Each row was made from one walk, in order. Every step used is in the known rows, and no mark comes twice. Write each row's walk.
Known rows:
A -> F: [ 45  -7  -7  16   6 -36  27 -40 -30 -79 -13 -13  -6  17 -25  28  -5 -12
  29  -5 -48 -45  -7   5 -20  -8 -12   7 -23  -5  12   0 -19   8  17   8]
G -> D -> H -> Q -> C -> M: [ 35  76  -1  51   9 -12 -22  33  23 -16  44   9 -25  21 -15 -70 -38 -24
  99 -13  -2  52   1 -51  34 -78 -12  46 -22 -11   3  13  -4 -24   1  16]
D -> G -> Z -> P -> A -> F -> R -> N: [-60 -16   1 -27 -31  25   6 -23 -47  38 -34  54  28  -9  25  -3  57  17
 -69 -17  -3  33  17 -11   2  13   0  22  17 -40 -17  15 -11 -24 -43 -55]
N -> R -> F: [ 27 -18   9 -38  22   5  70  20  16 -46  11   6 -31 -28 -12  33 -35  10
  15  70 -43  17 -16 -16 -44   7  25 -35 -39  17 -16   3   2  11  26   4]
J -> N -> R: [ 25  -1   4 -13  11  38   6   2   4 -33  17 -43 -10 -21  10  26 -44  -1
 -12  60 -19 -23 -11   9   3  -9  36 -64 -26  57   9  -4  14  -6   2   7]
D -> G -> Z -> P: [  8  25   9  53   3  -6  -8  43  17  16 -46  31  39  26  73  17  -1   9
   1 -37  10  52   8  42 -14 -27  29   0  31   4   2  18   6  25  14  -7]
J -> N -> R -> F -> A: [ 31   4  24 -42 -47  49  35 -14   4 -41  29 -40   1 -34   1  42 -43  25
 -10  83 -27 -23  10  21   2   3  38 -61 -60  58 -32  33  39  12   3  24]
J -> N -> R -> F -> A -> P: [ 12 -38  24 -59 -49  60  60 -32  25 -66  52 -28  22 -38  -8  36  -8  -1
 -23  94  -2 -36 -11  18   0   1  42 -82 -70  27 -46  -7  61   2  19  14]
Q -> H -> D -> G -> Z -> P -> A -> F: [-98 -15 -45  32  21 -31 -20  13  -1  16  12  60  37   2  -2 -12  37  51
   2 -31 -21  44  39  13  -2   1  13  71  51  32  31 -34   2 -10  29 -21]
H -> D -> G -> Z -> P -> A -> F -> R: [-62 -27 -37  -4   7  -3   9   4 -56  32 -39  57  14 -18  -6   6  32  43
 -33   1  -1  39  60  19  -3   5   2  69  26 -38  54 -28 -22 -39 -43 -23]
J -> N -> R -> F -> A -> P -> Z: [-19 -56  39 -41 -72  63  41 -22  27 -58  39 -59  28 -22   0  25  36 -23
 -62  83  53 -38 -11  10  18  43  16 -69 -71  11 -38 -12  71  12  12   6]
Q -> H -> D -> G -> Z -> P: [-52  24 -34  42  33 -32 -12  68  12  49  25  55  21  20  48  10   8  16
  19 -42 -15  63  22  18  -7 -19  56  18  37  50   9  -8  -4   5  48  -4]
Z -> P -> A -> F -> R -> N -> J: [-61 -27  10 -73 -18  42  14 -84 -64  13 -31   6 -37 -38 -42  -9  33  19
 -62  16 -24 -15 -19 -62 -26  63   2 -11 -19 -13  -4 -19 -18 -24 -74  11]
A -> F -> R -> N: [ 29 -18   2 -48 -17 -12  56 -52 -67 -28   9  13 -25   5 -23  22  15 -43
 -24   4 -46 -35 -16 -37 -16   8  -4 -35 -51 -36 -26  15 -25 -17 -26 -28]
X -> M: [ 36   3  27 -13  16 -24  -1  10  13 -32 -31 -42 -35  18  12  38 -56 -47
  -2   0 -22 -30 -14  -9  12 -31  20 -39 -13 -14  -7  28 -31  35 -31  11]
H -> D -> G -> Z -> P -> A: [-62  20 -18  24  -1 -30 -30  51  12  59 -38  15   2 -12  21  -4  18  59
 -11   1  27  28  57  32   8   1  18  44  70  14  47  10 -15  -2 -16 -27]
N -> R: [ 41 -10  10 -29  32   8  35  18   9 -38  -8 -15 -17  -7   2  37 -40 -20
   7  41 -26 -17 -22 -19 -23   6  19 -20 -15  30   3 -25 -15  -9  -7  14]
G -> Z: [ 64  50  13  17  10 -36 -14  19  -8   2  -8 -35  -8  17  26   6 -25 -20
  23   2  -1 -17 -16  39 -15 -37 -23  -8  12  -8 -22  22 -32   6  34 -29]
H -> Q -> C: [  8  59 -13  39  27 -16  12 -24  -2   3  32 -28 -11  22   8 -35 -36 -25
  51   6 -20 -29  11 -11 -13 -23  24  16  -1  14   7  44 -46  13   1  23]
D -> H -> Q -> C -> M -> X: [ 40  58  23  23  23  17  11  26  23  -8  31  24  27  47 -19 -50 -52 -35
  95  21 -47  50 -16 -36  37 -18   8  23 -27 -21 -26  39  27  16  26  42]
F -> A -> P -> Z: [ 41 -27  29 -12 -53   9  14 -31  11 -47 -13 -71  27  30  14  48  33 -87
 -42 -27  63 -87 -27  25  24  39 -37 -22 -28 -14 -30 -20  24  19  -8  16]
C -> Q: [ 64  -7 -11  16 -22 -78  21 -16  20  -7 -22 -56 -14  31  20  36 -31 -10
  36   1 -26 -35  -4  -5   1  -8  11 -25  -4  24 -10   6   3   2   2  11]
A -> P -> Z -> G -> D -> H -> Q: [-63 -33   2  33  25  36 -74  -1  49  43  29  -9 -17   0 -15 -43  67   1
  -5 -10  89   6 -24 -36  19   1 -61 -23   1 -33  45 -28   8   9   1   0]
F -> A -> P -> Z -> G -> D -> H -> Q -> C: [-26  -1  16  27 -23  70 -64 -13  24  32  67   2  27  -2   1 -87  27 -28
   6 -45  87 -21 -18 -29  63  17 -42  26 -14 -30  -1 -32  40  11   9  34]
P -> Z -> G -> D -> H -> Q -> C -> M: [ -30   26   14   60  -16   13  -70   41   14   45   31    8  -14   13
   -5 -102   -4  -27   41  -37   58   37  -21  -46   82  -10  -49   38
   -7  -25   33    6   35    0   -8    8]
Z -> P -> A: [-15 -12  -6   1  12  -2  -9 -22  20  18 -54 -41 -18  -4 -24  20 -13  15
 -38 -11  -6 -30  -9  19 -11  25   4  -7  38  29   1  29 -25  -5 -21  21]
G -> Z -> P: [ 30  16  10  35  13  -2 -11  33  -3  26 -23 -11  11  11  20   4  -7  11
 -14 -12   3  16 -13  36  -8 -18   5 -16  28 -10 -39  29 -24  -8  33  -5]
C -> Q -> H -> D -> G -> Z -> P -> A: [-90 -16 -58  28   3 -75 -24  45  40  85   7  20  22   2  42  -3  18  50
  17 -33   8  42  38   3  16  -6  33  43  82  70   7 -23  24 -21  24 -15]
P -> Z -> G -> D -> H -> Q -> C -> M -> X: [ -16   23   30   35   -8   50  -64   43   43   29   41   38    2   18
  -17 -100  -13  -14   36  -10   31   55  -33  -26   92   26  -40   17
  -27  -50    8    3   55    1   25   11]
P -> A -> F -> R: [ 28 -26 -15 -43  21 -11  31 -80 -53 -40 -36 -20 -22   0 -60  26  -8 -27
 -23   0 -33 -47  -1   4 -33  18 -32  19  -1 -32  13 -12 -43 -21 -48  -5]
F -> A: [ 82  23  13 -19 -31 -11   7 -13 -15 -28 -30 -54   3  19  10  51 -47 -38
  11 -20 -24 -69   2  31  -8  -5 -11  -3  -9  21 -27  26  -4  17 -28  36]
D -> H: [ 87  30   5  10  49 -28  -3  17   2 -12 -18 -12 -13  28  -6   4 -27 -21
  56 -23 -24   4  -7 -17 -17 -28 -12 -13  -5   2  14  13 -25  22  16  33]
Z -> G -> D -> H: [ 54  19  -5   8  44   0 -54  31  12  17   5  24 -42  -6 -14 -36 -34  21
  32 -47  -2  18 -31  -3   7 -26 -28 -30  12  -5  32 -13   1  11  11  13]

Write each row's walk:
[ -1  10   6  17  14  -5 -35  11   8  47 -37 -25   6  -7   0  -3  -1  26
 -33  -7  21  -3  -2  33  -9   1 -20  10  61   2 -18  29 -32 -21   2 -16]	G -> Z -> P -> A
[ -2 -33 -12 -16  18  20   1 -40 -54  14 -41  13  16  -9 -31   2  16   4
 -52  -7  -3   7  -2  18 -17   8 -33  29  23 -50 -22 -10 -42 -54 -23 -21]	G -> Z -> P -> A -> F -> R
[-46 -70  37 -42 -83  98 -23 -10  39 -30  53 -19  -7 -70  -5 -12  28  19
 -84  61  74 -26 -34  30  51  48  -9 -90 -67  -5 -24 -47  98  -5  15 -20]	J -> N -> R -> F -> A -> P -> Z -> G -> D
[-53  -5 -50  50   3 -69  -1  66  21  60  23  37  37  22  70   9  10  39
  32 -37  -9  65  36   6  18 -20  62  19  43  63  -3 -22  33  -7  44  -6]	C -> Q -> H -> D -> G -> Z -> P
[ -6 -59 -27 -27  20  21  23 -70 -45 -10 -46   1   1  -7 -59  30   8  -3
 -53  -8 -28 -18   5  -3 -31  34 -10  15  -1 -29   4  -1 -33 -43 -48  22]	Z -> P -> A -> F -> R
[ 33  -6 -39   1  17 -74  23 -20  27  -3  26 -36  -3  40  19  30 -31 -36
  53 -36 -44 -22 -29 -20  -7 -20  31 -31  11  63 -41 -18  13   1  41  16]	C -> Q -> H
[-17  50 -29  21  39 -65  -8  56   2  16  40  36  -2  29  41   4 -10 -11
  57 -34 -15  31  18  27 -11 -41  36  16  34  49  24 -16 -11  26  38 -36]	Q -> H -> D -> G -> Z
[ 12   8  18 -19  -2  27  44  -6  15 -40  29 -22 -26 -35 -10  21 -34  30
  -6  95 -31   9   1  10 -23  -4  50 -84 -56  49  -9  23  22   8  21 -12]	J -> N -> R -> F
[-86 -34 -57 -10  39   2  -1   4 -46  32  14  70  29  -2  -8   8  30  11
 -27 -39 -21  57  31   9 -16   7  23  65  34   2  18 -36 -19 -40  -5 -19]	Q -> H -> D -> G -> Z -> P -> A -> F -> R
[ 73  26  17 -25 -40 -23  43 -13  -5 -32 -12 -36 -12   1 -17  51 -27  -5
  26  17 -33 -41   2  29 -31  -1   8 -19 -36  11 -43  54   8  31  -5  24]	R -> F -> A
[ 28  66  -9  45  61  -1   1  -7  -4  19  37  -4   7  31  -5 -57 -30 -14
  80  -9 -16  16  16 -45 -12 -28   7  35  -2   2  14  40 -40  21  17  45]	D -> H -> Q -> C
[ 40  49  10  38   4 -37  -4  35   5  -9 -30   9  17  33  64  17 -16 -15
  34 -23   0  16   9  37 -13 -49   8   2  16   0  14  14  -7  32   8 -36]	D -> G -> Z
[ 28 -29  38 -22 -70   2  47 -31  20 -53   4 -45   8  12 -15  36  45 -55
 -32  14  47 -56 -16  22  -4  35 -18 -34 -57 -23 -50  10  39  31  14  -3]	R -> F -> A -> P -> Z
[ 29 -42  30 -11 -26  45 -58   7  24  -6  18  -3   6   0  -7 -21  32 -27
 -27 -62  80 -34 -40   0  53  23 -70 -21 -12 -36   4 -54  55  14   4  20]	F -> A -> P -> Z -> G -> D -> H
[ 39  76 -11  53  55  13 -27  11  20  -3  56  14 -34   8 -13 -76 -29  12
  81 -13   3  39   3 -39  -4 -55   6  34 -10  -2  20  20 -50 -11  23  17]	G -> D -> H -> Q -> C
[  0  49 -16  45  47  28 -60  10   9  47  53  34 -23  -7 -11 -98 -42  29
  63 -35   8  20  -9 -35  18 -29 -10  15   7  -8  33  11 -19  10  17  25]	Z -> G -> D -> H -> Q -> C
[-26 -26 -17   1  21  24   8 -32 -35  10 -61  52  42   8  12  18  31   7
 -43 -24   2  39  22  19 -20  -4  -9  49  24 -45  13 -12 -18 -15 -42 -21]	D -> G -> Z -> P -> A -> F -> R
[ 28  51 -13  39  54   5 -48  13  23  16  13 -14 -53  -4 -18 -15  -3  22
  67   5   9  33  11 -33 -25 -65 -23   8  -6  12  32  22 -43  -8 -22  20]	G -> D -> H -> Q
[  8  26 -19   8   5 -62  14  39   0  -8 -26  10 -32  24  26  38 -14   7
  30  -5 -15  -6  43  18  -6 -17  43   8   9  37  66  -1  -6  30 -16   0]	H -> D -> G
[ 11  60  -3  25   5 -67 -12  64 -10  15  -9  16 -19  17  47   5  -2  13
  37   6   8  23  42  38  -3 -40  11  23  25  10  42   1 -17  23   7 -44]	H -> D -> G -> Z
[-54  -5  20 -54 -26  40  -8 -66 -72  40 -16  12 -15 -42 -17 -32  49  23
 -55  28  -5  17 -20 -41 -15  39 -28   7   6 -37 -21 -15 -32 -26 -52 -23]	G -> Z -> P -> A -> F -> R -> N -> J
[-43 -43  -6 -49 -22  24  34 -60 -51  20 -21  10 -19 -18 -49  12  34   4
 -77  -4 -26 -28  -9 -40  -9  46  -4 -10  -5 -29 -28  23 -25 -43 -49 -11]	Z -> P -> A -> F -> R -> N
[  4  21 -43 -10  42 -60   9  21   2  -1  48  -9 -39  20 -26  18 -25 -20
  33 -15 -38 -22  -2   2 -21  -6  37 -19  18  62   3 -11 -25   3  38   6]	Q -> H -> D
[ 31 -47  21 -70 -30  36  79  -7  25 -64  27  -2  16 -31 -19  47  -8 -24
   3  66 -11 -27 -24  -8 -27  17  25 -34 -52  -3 -50 -28  40  12  19  20]	N -> R -> F -> A -> P
[-33 -95  43 -63 -57  60  35  -2  25 -13  13 -12  25 -35  -3  22  26 -25
 -54  45  46 -45 -40  -6  23  75 -16 -39 -41 -11 -27 -38  76  33  16  19]	N -> R -> F -> A -> P -> Z -> G
[ 27  -4  15  22  19  12 -74  36  17  20  -4   5 -40  -3  -9 -49   7   2
  -9 -56  50   9 -23 -10  37  19 -64 -22   3 -19  41 -17  11  20   9  -2]	P -> Z -> G -> D -> H
[ 11 -66  41 -58 -51  47  71  -4  32 -59  22 -28  24 -22 -12  40  36 -48
 -43  61  41 -32 -24 -12   0  52 -17 -22 -63 -21 -43 -32  57  11  13  21]	N -> R -> F -> A -> P -> Z
[-39 -10  -7  49  -5  -5 -15 -13   5  -8 -57  30  51   2  26   5  31  41
 -16 -25  -1  28  26  20 -13  -4  -5  64  37 -15  25  -1  10   6  -2 -28]	D -> G -> Z -> P -> A -> F
[-103  -17  -17  -29  -33   -8    6   15  -61   59  -13   61    0  -29
   -5   -7   63   43  -61    9    1   36   52  -19   13   22    7   38
   18  -36   19    8  -14  -43  -48  -54]	H -> D -> G -> Z -> P -> A -> F -> R -> N
[-22 -19   0  33   3  -3 -22 -23 -15  -6 -29  -8  21 -19 -21 -12  23  45
 -26  -5  -8 -10   3  24  -6   3 -37  52  36 -21 -10  12 -22 -28  19 -15]	G -> Z -> P -> A -> F
[-29  21   6  34   2  -8 -29  18  22  41 -60  11  25  11  46   8   2  25
 -22 -26  21  25  16  32  -6  -8   3  28  62   5  12  12  -7   9 -17 -22]	D -> G -> Z -> P -> A
[ 16 -14  -8  -6  -1 -33   8 -57 -16 -57 -29 -30 -16  -1 -40  16  -5   8
   4   9 -35 -64   6   0 -18   8 -40  33  12   1  17  -4 -26  -1 -13 -10]	P -> A -> F
